Known rows, with every step that occurs:
G > S > W > Q: [-0.74 -0.76  0.18  5.70  0.02 -0.26 -0.97  1.01 -0.36 -0.73 -1.22  2.15
 -0.12  0.83 -1.62 -0.57 -0.29 -1.57 -1.57]
R > D > N > J > W > Q: [-0.57 -2.40  0.69 -0.28  0.76 -3.14 -1.07  1.55  0.80 -2.00  0.51  0.90
  0.81  0.07 -2.44 -0.19  1.80  0.10 -1.62]
W > S: [-1.43 -0.51  0.33  1.96 -0.72  0.70  0.34  0.65  0.19 -0.41 -0.68 -1.51
 -0.88  0.79  0.11 -0.42  0.80 -0.22 -1.13]
Z > R > D > N > J > W > Q: [ 2.45 -3.06  0.70 -0.89  0.53  0.25  0.01  1.39  2.37 -0.06  0.73  0.16
  0.75  0.22 -2.31 -0.72  1.63  0.35 -1.14]
N > J > W > S > G > R: [-0.92 -1.47  3.60 -0.17  0.49  2.47  0.50  0.54  0.64 -1.55  0.41  1.07
 -0.37  1.94 -0.86  1.37  1.58 -0.75 -0.62]
N > J > W: [-0.10 -0.45  1.81  0.32  0.73  1.27  0.67 -0.12  0.38 -0.68  1.33  0.65
  0.48  0.99 -0.78  1.13  1.58 -0.41  0.44]
W > Q: [ 1.28 -0.85 -0.70  2.66 -0.42 -0.92 -2.22  1.17 -0.42 -0.09 -0.24  0.90
  0.16  0.31  0.06 -0.46 -0.43 -0.08 -1.02]
S > G > R > D > N: [-0.70 -2.31  2.72 -4.15  0.72 -0.38 -0.97  1.00  0.50 -2.04 -1.04  2.34
 -0.30  0.34 -1.35  0.59 -0.24  0.05 -1.47]
Q > W > S > J > N: [-1.89 -0.31  2.66  4.49  0.41  5.39 -1.70  0.53 -0.85  0.58  1.10 -0.04
  0.27  1.95  2.29  0.50  1.54 -1.16 -1.82]
S > G > R > D > N > J > W > Q: [-0.07 -3.02  3.44 -2.64  0.93  0.00 -1.73  1.46  0.52 -2.37 -0.59  3.24
  0.06  1.10 -1.78  1.02  0.44 -0.24 -1.80]
W > S > J: [-1.85 -0.13  0.68  4.00 -1.05  1.21 -0.64 -0.03 -0.72 -1.40  0.54 -1.26
 -1.12  1.32  1.37  0.65  0.45 -0.38 -1.94]
R > D: [-0.24 -0.86 -0.60 -3.41  0.11 -0.22 -0.14 -0.01  0.73 -0.27 -0.50  0.04
  0.32 -0.54 -0.85 -0.63  0.82  0.29 -1.09]
Q > W > S > G: [-2.38 -1.69  2.78  1.60  0.37  6.33 -1.09  1.11 -0.90  0.27 -0.37  0.54
 -0.42  1.84  0.82  0.25  1.58 -0.58 -1.10]
Z > R > D > N > J: [ 1.73 -2.37  0.27 -1.81  0.37  0.00  0.73  1.14  2.26 -0.48  1.59 -0.65
  0.51 -0.39 -2.02 -0.74  1.42  0.63 -0.47]
Z > R > D > N: [ 1.87 -2.33 -0.06 -2.30  0.30 -0.18  0.74  0.91  2.35  0.25  0.36 -0.67
  0.38 -0.58 -1.87 -1.07  0.95  0.64 -0.78]
G > R > D > N > J > W: [-0.34 -1.88  2.22 -2.86  1.33 -2.93  0.36  1.44  2.46 -1.89 -0.57  2.61
  0.69  0.22 -1.95  0.11  1.00 -0.52 -0.99]
Z > R > D > N > J > W: [ 1.80 -2.57  1.12 -2.17  0.72  0.71  1.17  0.79  2.60  0.00  0.83 -0.26
  0.66  0.03 -2.29 -0.47  1.87  0.41 -0.60]
S > W > Q: [ 0.64 -0.22 -0.13  4.52 -0.11  4.94 -1.88  0.77 -1.22 -1.18 -0.56  0.94
 -0.31  1.18 -0.40  0.71 -0.26 -0.44 -1.45]
Z > R: [ 2.72 -0.99  0.04 -0.86 -0.13  2.67  0.99  0.10  1.76  1.51  0.55 -0.68
  0.07  0.04 -0.36 -0.56  0.15  0.31  0.30]

Rows:
[-1.90 -2.28  3.76  1.55  0.98 -1.80  0.07  1.77  0.60 -2.93  0.47  1.19
 -0.23  1.42 -2.01  1.17  1.46 -0.47 -0.94] => D > N > J > W > S > G > R
[-1.00 -1.85  3.29 -1.94  0.54  2.38  0.47  0.54  1.03 -1.76  0.14  1.12
 -0.20  1.64 -1.24  1.08  1.98 -0.60 -1.17] => N > J > W > S > G > R > D
[-1.69 -1.23  1.80  0.43 -0.71  2.78 -0.44  0.46 -0.82 -1.01 -0.72 -1.08
 -1.39  1.32 -0.09  0.46  0.59 -0.02 -1.59] => W > S > G
[-2.21 -2.69  2.13 -1.61  0.56 -1.06 -0.22  1.13  0.44 -2.53  0.21 -0.01
 -0.03  0.63 -2.43  0.37  2.29  0.18 -1.98] => R > D > N > J > W > S > G
[-1.08  0.40  1.60  3.95 -0.69  1.40 -1.12 -0.29 -0.74 -0.62  1.09 -1.75
 -0.57  1.42  1.79  0.72  0.60 -0.74 -2.48] => W > S > J > N
[ 2.52 -1.69 -0.42 -3.71 -0.02  2.49  0.94  0.10  2.32  1.26  0.17 -0.72
  0.33 -0.44 -0.95 -1.09  0.82  0.55 -0.54] => Z > R > D
[-2.50 -0.73  1.88  4.49  0.16  5.04 -1.27  0.75 -0.81 -0.04  0.66  0.36
 -0.17  1.84  1.88  0.40  1.47 -0.88 -1.41] => Q > W > S > J
[-2.25 -2.50  2.85 -0.71 -0.06 -0.09 -0.48  1.75  0.51 -3.01 -0.15  0.33
 -0.98  1.22 -1.31  0.45  1.19 -0.17 -2.02] => W > S > G > R > D > N > J
[-1.57 -2.59  3.62 -2.02  0.58  0.91  0.40  0.73  1.21 -0.99 -2.48  1.01
 -0.55  1.58 -1.69  0.56  1.47 -0.59 -2.31] => J > W > S > G > R > D > N
[ 0.01 -1.23  2.78 -3.05  0.38  1.84 -0.77  0.35  0.01 -1.07 -0.88  2.30
 -0.54  0.82 -0.08  1.04 -0.85 -0.23 -0.59] => S > G > R
[-1.19 -1.50  3.03 -0.63  0.01  3.52  0.50 -0.30  0.00  0.16 -1.94 -0.06
 -0.81  1.90 -0.56  0.89  1.33 -0.48 -1.55] => J > W > S > G
[-1.07 -2.17  2.41 -1.89  0.99 -2.65  0.54  1.75  2.54 -2.19 -0.90  1.80
  0.24  0.61 -1.90 -0.11  1.41 -0.66 -1.55] => G > R > D > N > J > W > S
[-0.40  0.10  1.68  2.07  0.12  1.72 -0.54 -1.33 -0.59 -0.40  0.39  0.98
 -0.06  1.35  1.09  1.77  0.24 -0.54 -1.23] => S > J > W
